What can hang from each mark
zisapov: dage tozo
kabeku: kubuzo suvef tozo zever
zever: bitipat dage suvef tozo
tozo: kabeku kubuzo zever
suvef: bitipat kabeku zever
dage: kubuzo
bitipat: kubuzo zever
kubuzo: bitipat dage kabeku suvef tozo

Every row comes from one small tree of marks. Brackets hold a mark, then the marks that hang from it, in alphabetical order. Every link used is in the known rows. Which tree was each row made from?
In the rows, 128 means zero.
Known rows
(zever bitipat (suvef kabeku) tozo): [ 97 199 142 175 193  93 115  69  82 122 141 110  97 142 106 159 107 107
  88 107 115 135 149 134 130  90 113  98  98 111 141 132  88 120  63 142
  78]
(kubuzo (bitipat zever)): [108 149 153 181 158 101 146 149  87 163 156 112 102 131 126 158 120 189
 108  92 106 113 117 129 124 119 113 101 106 129 129 194  94 130 131 145
 158]
(zever bitipat dage): [130 169 158 162 140  93 136  49  90 121 154 108  82 127 113 158 124 132
  90  82 107 126  86 137 104 139 117  86  67 108 137 156 100 132  72 142
 178]
(kubuzo (suvef (bitipat zever))): [112 124 146 193 136  87 144 137  96 172 165 125  83 123 127 160 129 185
  98  95  99 130 137 124 124 134 103  95  86 128 129 181 106 126 128 128
 168]
(kabeku (suvef bitipat) (zever tozo)): [113 150 143 190 185  90 120 117 102 165 163 129  87 107 127 149 160 170
  96 118  94  78 113 122 110 111 128  85 110 124 125 122  62 116 117 130
  57]
(kubuzo kabeku tozo): [113 124 177 171 134 106 134 128  95 145 147 120 108 166 147 155 126 153
 101 116 107  64 108 129 118 147 109  85 105 143 144 195  93 148 121 162
 131]
(bitipat (kubuzo tozo) zever): [101 142 164 141 135  93 144  94  80 167 136 127  98 157 133 164 107 178
  99  83 108 132 124 128 117 148  92  96  50 150 139 189  90 138 116 158
 141]
(kubuzo suvef): [118 109 157 170 146 100 146 140  96 156 155 112  96 136 125 152 128 154
 103 100 109 129 103 132 122 153 133  78  97 135 133 171 103 135 112 135
 156]
(zisapov dage tozo): [125 152 148 148 140 105 156  92  86 142 170  98 110 141 111 178  80 147
 117  69  97 139  79 132 124 114 142  96 101 147 131 207  95 136 100 120
 132]
(dage (kubuzo (kabeku tozo))): [131 139 164 148 134  97 144 144  88 164 148 109  92 133 148 152 113 141
 102 121 115  50 110 129 110 130 132  92  98 143 127 166 102 129 102 158
 120]
(suvef kabeku): [109 156 158 149 168  97 146 125  86 141 160 113 101 142 113 161 122 116
 102 104 113 126 138 129 129 144 118  81  93 133 127 170 102 121 104 136
 133]
(kabeku suvef): [113 135 163 161 167  99 140 112  96 148 147 106 101 133 122 144 132 156
 100 103  98 107  95 126 118 135 142  69  96 133 124 144  73 126 112 136
 154]
(suvef (bitipat (kubuzo dage) (zever tozo))): [103 153 165 174 203  88 134 154  76 163 155 144  93 133 117 161 124 201
 101  76 101 130 161 126 117 111  85 114  68 141 144 157  99 129 110 134
 106]
(zever dage (suvef kabeku) tozo): [108 164 135 163 206 100 120  82  81 132 143 120 101 133 116 158 121 120
  91 107 124  89 151 140 129 116 124 110 116 114 147 116 113 133  59 143
 108]
(dage (kubuzo (tozo (zever (suvef kabeku))))): [ 84 197 177 124 139 130 141 105  77 145 131 116  98 202 146 139 104 100
  95 117 117  61 155 129 109 115 126  68 135 123 127 171 112 121  99 159
   4]
(dage (kubuzo (bitipat zever) kabeku tozo)): [102 139 168 180 133 119 154 165  87 174 140 112 104 171 156 149 122 190
 106 127 117  17 145 125 120 118 100  98 115 134 124 219 113 146 146 176
 121]
(dage (kubuzo bitipat (suvef zever))): [115 131 153 186 165 114 150 200  96 164 160 110  94 146 133 157 137 164
 100 123 107  67 148 129 125 123 119  71 136 123 109 192 125 119 139 141
  89]
(dage (kubuzo (bitipat zever) kabeku)): [111 132 158 175 141 110 164 166  90 165 145 101 103 152 143 143 121 185
 110 121 114  38 150 126 117 108 114  99 129 128 121 201 118 139 128 165
 154]
(zisapov dage): [118 140 160 149 153 103 142 109  86 135 161 104 110 137 118 170 105 154
 108  76  98 138  61 131 118 131 142  95  98 142 132 197  97 138 108 137
 125]
(bitipat (kubuzo suvef) (zever dage tozo)): [115 105 133 173 169  86 136  95  85 170 140 122  90 108 123 156 125 176
  95  98 117 117 125 141 113 154 103 116  58 133 146 128 121 159  88 146
 189]
(kabeku kubuzo suvef): [116 123 179 171 160 101 119 103  99 164 146 109  97 123 127 154 150 148
  95 111  89 116  76 129 114 141 144  60 101 144 134 120  54 127 109 141
 213]
(dage (kubuzo (kabeku suvef) tozo)): [107 126 178 169 139 118 149 133  99 158 129 106 104 170 153 139 135 154
  98 138 109   7 125 122 110 134 131  65 105 138 123 170  95 144 127 165
 113]
(zever dage (suvef bitipat) (tozo kubuzo)): [111 151 156 187 189  94 114  58  88 136 145 128  99 116 124 163 129 139
  86 104 111  90 158 139 116 116 127 112 133  94 136 138 110 124  65 142
 136]
(kabeku zever): [119 147 151 152 145  96 140 101  98 148 160 113  90 132 125 149 130 153
 103 105 107 127  84 125 110 137 132  82  95 138 130 166  79 120 115 139
  92]
(zever bitipat (tozo kabeku (kubuzo suvef))): [ 97 141 159 208 137  93 108  62 104 129 147  97 110 124 129 159 104 110
  89 133 109 161 119 140 134 125 132  86  96  89 134 175  97 127  94 136
 124]
(kabeku (kubuzo (bitipat (zever dage tozo)))): [115 130 150 197 184 104 108 112  84 175 154 125  93  96 128 171 145 173
  98 104 105  89  93 140 115 128 115 115 111 125 147 138  89 146 107 154
 223]
(bitipat kubuzo (zever dage tozo)): [118 133 144 158 168  85 137  72  77 161 139 126  94 110 115 163 120 174
  96  82 114  96 122 141 107 142 103 119  61 130 145 135 111 156  76 148
 176]
(bitipat (kubuzo dage tozo) zever): [ 96 147 180 150 157 100 144 132  79 155 136 136  97 171 136 155 109 194
 103  84 111 145 126 123 119 136  87  93  40 158 150 185  89 134 136 152
 112]
(zever dage tozo): [125 137 154 172 178  97 121  96  84 145 151 126  97 114 118 162 128 143
  97  91 111  82 104 141 110 143 128 102  96 118 141 142 110 152  77 141
 144]
(suvef bitipat (kabeku (tozo (kubuzo dage)))): [110 178 169 173 193  86 126 158  87 142 171 136  92 127 133 173 133 120
 100 116 111 154 158 120 129 131 107  96  80 132 127 163  86  77 134 124
  92]
(kabeku tozo (zever suvef)): [120 153 134 144 145  88 113  82  92 159 148 118  82 127 139 154 106 149
  95 110 115 132  71 127 117 105 141  99  93 148 142 135  58  97  99 151
  52]
(zever (tozo kabeku (kubuzo (suvef bitipat)))): [102 110 161 208 150  95 112  98 105 147 164 116 109 117 137 167 126 133
  94 124 102 128 151 136 134 134 127  91 128  96 126 184 112 121 104 129
 102]
(bitipat (kubuzo tozo) (zever dage)): [113 137 157 145 131  94 144  64  81 161 136 126  91 144 132 169 115 179
  94  80 114 102 108 134 107 161  92 101  45 140 142 172 106 147 103 161
 172]
(bitipat (kubuzo (kabeku zever) tozo)): [111 117 162 145 140  99 146 107  99 151 143 120  98 166 150 146 138 165
 101 122 114  66  89 127 108 155  99  86  85 161 147 164  83 136 113 173
  84]
(kubuzo (tozo (kabeku (suvef bitipat zever)))): [100 150 161 196 142 103 103 103 109 146 161 125 101 147 145 175 139 159
  84 130  80  60 139 122 140 111 103  55 106 119 117 190  75 105 136 134
  26]
(kabeku suvef tozo): [122 142 152 163 159  89 119 114  95 162 149 113  93 113 136 159 127 152
  97 106 102 109  79 125 115 130 143  79  70 147 129 134  59 112 116 140
 130]
(zever bitipat (dage (kubuzo tozo)) suvef): [110 193 168 150 117 116 135  26  82 128 125 109  80 173 131 152 109 134
  81  87 122  81 126 135 106 110 125  80  78 101 135 163 111 133  71 163
 103]
(zever tozo): [112 147 162 174 181  96 124 123  84 154 155 123 107 123 117 158 123 149
 103  90 105 118 113 135 115 129 128  95 103 129 138 165  94 144  97 137
 120]
(dage kubuzo): [115 152 175 143 134 108 160 125  82 155 149 105  95 150 121 153 113 144
 103  92 109  95 130 129 110 132 137  76 103 126 115 183 115 133  97 141
 129]
(suvef (bitipat kubuzo) kabeku): [115 158 161 133 174  86 159 122  85 148 168 121  93 143 112 167 149 138
 100  85 106 120 163 128 116 146  93  80  82 137 124 151 108 110  77 137
 121]
(tozo kabeku kubuzo (zever suvef)): [ 89 150 181 145 116 114 121  42  96 115 132  99 119 166 149 142  86 104
  95 124 101 126 111 141 117 106 151  74 161  99 133 174  94 117  79 148
  63]

Which tree is each row?
[ 94 144 184 165 131 106 123  71 108 131 153 106 109 142 149 146 132 118
  92 136  81  93 122 130 107 122 143  58 142  96 116 168  81 104 108 132
  85]
(tozo (kabeku (suvef bitipat)) kubuzo zever)
[117 139 163 156 139 115 102  35  96 156 136 125  81 144 146 157 143 142
  84 112 111 100  65 132 113 138 127  86 103 139 154 121  61 124  94 166
 128]
(kabeku (kubuzo tozo) (zever dage suvef))
[104  99 167 183 119 101 134  88 108 135 150  95 114 137 142 155 109 128
  98 132 110 155 120 136 136 150 142  75 113 108 128 189 107 120 111 135
 149]
(tozo kabeku (kubuzo suvef))
[123 126 174 155 125 117 151 110  91 149 137 114  95 165 148 149 132 141
  96 116 120   5 130 134 103 156 116  85 102 127 133 182 130 155 100 171
 141]
(zever (dage (kubuzo kabeku tozo)))
[114 173 150 182 195  88 130 152  91 144 184 131  91 127 109 184 139 121
  93 118  93 100 179 123 136 126  85  78 115 127 115 181 103 101 115 120
  66]
(suvef bitipat kabeku zever)
[122  89 137 186 157 105 147 190 114 153 161 104  98 142 151 131 148 179
 111 150 116  60  87 128 123 137 123  88 137 140 138 162  95 129 139 157
 114]
(kubuzo bitipat (kabeku zever) suvef)
[100 134 154 198 125  98 134 130  93 180 160 135  84 145 140 167 129 187
  96 101  99 113 139 121 126 143  90  93  73 134 130 206 102 133 149 138
 132]
(kubuzo (suvef (bitipat zever)) tozo)
[113 136 159 176 150  94 137  84 108 133 149 113  98 140 144 143 132 146
  93 144 108  85 136 124 123 112 121  97 153 120 135 161  86 105  98 153
  92]
(tozo (kubuzo (kabeku (zever (suvef bitipat)))))
[101 144 154 139 148  89 150  69  80 155 127 110  99 151 120 153  91 182
  97  81 112 145 128 132 121 109 112 101  81 142 142 150  90 130  73 153
 145]
(bitipat kubuzo (zever suvef))
[117 139 148 145 108 109 148  53  91 129 169  84 119 145 121 181  70 141
 115  83  95 144  82 136 140 103 147  89 104 133 133 222  97 128  87 121
  96]
(zisapov dage (tozo kabeku))
[116 145 151 165 178 101 117  65  83 137 138 120 100 128 121 155 114 147
  92  92 117  87 115 143 116 114 136 110 117 113 150 124 107 143  58 148
 120]
(zever dage suvef tozo)
[116 141 176 159 172 101 119 178  99 139 146 123  97 147 167 125 131 151
 103 143  96  61  67 124 102 115 135  79 106 154 147 122  62 119 138 150
  84]
(kubuzo dage (kabeku suvef (tozo zever)))
[103 188 164 164 170  98 115  52  86 129 144 104  86 144 114 165 124  98
  86 107 106 158 117 132 130 106 116  73  98 127 144 119  63 105  65 146
 171]
(zever bitipat (suvef (kabeku kubuzo)))
[108 140 155 178 143 118 130 152  91 159 156 113  99 159 140 175 104 150
  98 116 101  92 103 125 129 133 121  79  98 144 119 222 120 137 148 142
  32]
(zisapov (dage (kubuzo (suvef zever) tozo)))
[105 140 180 185 184 109 127 175  88 167 156 123  97 139 134 158 134 194
 108 101 100 146  95 126 126 115 111  92 102 145 145 170  70 121 149 145
 196]
(kabeku (kubuzo (bitipat zever) dage))
[104 149 180 169 213 113 131 198  88 148 166 122 102 154 129 162 155 144
 108 111 110 134 114 127 130 131 113  76 118 144 142 145  80 104 133 143
 165]
(suvef (kabeku (kubuzo bitipat dage)))
[126 127 145 150 114 103 127  42 103 131 158 103  93 126 133 153 126 144
  97 114 113 111  83 135 121 137 134  82  96 112 136 160  97 122  92 143
  83]
(tozo (kabeku (zever dage)))
[121 114 160 177 107 101 130  75 104 170 174 105  94 127 135 180 127 143
 104 106  89 125 124 135 140 129 124  69 109 129 128 177  87 113  93 118
 183]
(zisapov (tozo (kabeku (kubuzo (suvef bitipat)))))
[121 131 168 175 140  95 162  89  99 135 150 101 114 143 132 159  97 119
 110 124 109 103 138 134 123 129 128  93 129 130 128 199  97 131 102 134
 187]
(zisapov (tozo (kubuzo kabeku)))
[141 136 147 157 145  92 100  65  97 173 162 124  69  91 143 170 149 132
  91 111 109 116  38 132 102 158 133  93  71 150 144 104  54 111 103 147
 166]
(kabeku kubuzo tozo (zever dage))
[ 97 157 155 185 159 112 137 166  91 158 152 123  93 168 134 169 130 114
  91 140 117  83 180 122 136 145  97  66  97 132 113 196 121 122 148 140
  41]
(dage (kubuzo (suvef kabeku zever) tozo))
[113 192 174 152 136  98  88  50  86 148 139 117  76 135 147 157 117 109
  85  99  92 140  50 137  97 102 134  76 100 135 149 110  41 105  72 154
 123]
(kabeku kubuzo (tozo (zever bitipat suvef)))
[ 99 124 177 127 113 104 133  70  89 144 141 110 110 168 141 167 110 153
  97  89 108 114 114 136 122 147 111  71  75 137 142 191  97 131  92 157
  79]
(bitipat (kubuzo (tozo kabeku)))
[111 138 166 164 137  96 122 120  96 156 150 121  96 127 156 147 110 107
  99 130 105 132  75 133 101 154 143  83 110 132 130 155  89 114 129 139
 125]
(kabeku (tozo (kubuzo suvef) zever))
[109 167 182 147 154 117 111  83  87 152 152 130  88 152 145 161 152  91
  91 119 103  83  90 136  97 172 109  69 111 135 144 137  90 134 104 154
 150]
(suvef (kabeku (kubuzo (tozo (zever dage)))))
[117 151 153 152 139  89 119  16  89 118 144 105  95 123 118 165 121 134
  87  88 108 120 101 149 112 127 111  90  59 100 145 136 105 138  35 152
 130]
(zever (bitipat kubuzo) dage (tozo kabeku))
[101 123 157 173 131 100 125  55 114 134 142  92 111 131 141 143 124 127
  96 154 103 131  98 124 124 125 153  67 115 111 119 154  60 100 124 139
  89]
(tozo (kabeku suvef zever) kubuzo)
[102 149 179 161 154  99 139 126  89 134 138 124  87 181 137 149 131 167
  94  90 111 164 100 127 116 145  92  70  26 142 151 162  93 125 120 149
 117]
(zever (bitipat (kubuzo dage suvef tozo)))
[118 201 156 143 125 107 147  52  84 118 165  96  99 152 121 161  82 115
 108  75  85 146  48 134 101  97 135  86  99 130 133 203  86 131  87 125
  97]
(zisapov dage (tozo (zever bitipat)))
[114 115 175 180 188 104 145 173 104 130 144 111 109 152 141 131 134 173
 105 132 102  79 104 122 123 121 128  71 102 146 145 140  79 132 129 145
 143]
(kubuzo dage (kabeku suvef))
[111 158 156 128 103 117 141  59  90 127 167  90 117 156 133 166  66 125
 115  90  85 122  64 138 121 101 150  84 132 131 131 217 100 132  92 125
  54]
(zisapov dage (tozo kabeku zever))
[116 136 160 178 180 100 104 105  93 173 158 126  93 107 125 162 144 141
  97 115 100 122  67 132 110 136 131  92 109 145 143 125  58 130 109 143
 126]
(kabeku kubuzo (zever tozo))
[104 152 166 154 176 106 122  92  85 148 145 107  98 143 123 162 126 113
  95 109 109 135 126 132 130 125 128  77 124 140 141 121  75 111  79 147
 151]
(zever (suvef (kabeku kubuzo)))
[ 99 130 173 216 197  94 126 153  92 142 139 128 117 133 139 146 102 157
 105 142 111 122 152 128 129 115 107 123 110 130 147 172  96 144 139 147
 147]
(bitipat (zever (tozo (kubuzo dage kabeku))))
[ 99 148 147 193 172 100 121 165  97 151 161 130  98 155 134 172 135 119
  91 140 111 100 152 123 144 151  90  73  94 141 128 185 103 120 150 135
  66]
(kubuzo (suvef kabeku zever) tozo)
[100 137 158 145 157  94 119  58  85 143 144 116 107 141 127 164 116 168
  92  87 102  99 156 141 129  92 117  95 121 114 143 146 102 119  42 148
  60]
(zever (suvef (bitipat kubuzo)) (tozo kabeku))
[121 116 138 157 129 103 124  41 111 129 151  97  93 121 139 141 138 147
  93 134 105  86  72 130 120 129 147  68  93 114 130 126  75 118 102 141
  95]
(tozo (kabeku suvef (zever dage)))
[100 137 164 177 158 111 119 108  85 169 141 109  99 137 133 162 115 185
  99 101 103 122 105 132 125  97 125 100 132 137 144 151  69 123 107 159
 203]
(kabeku (kubuzo (bitipat (zever suvef))))
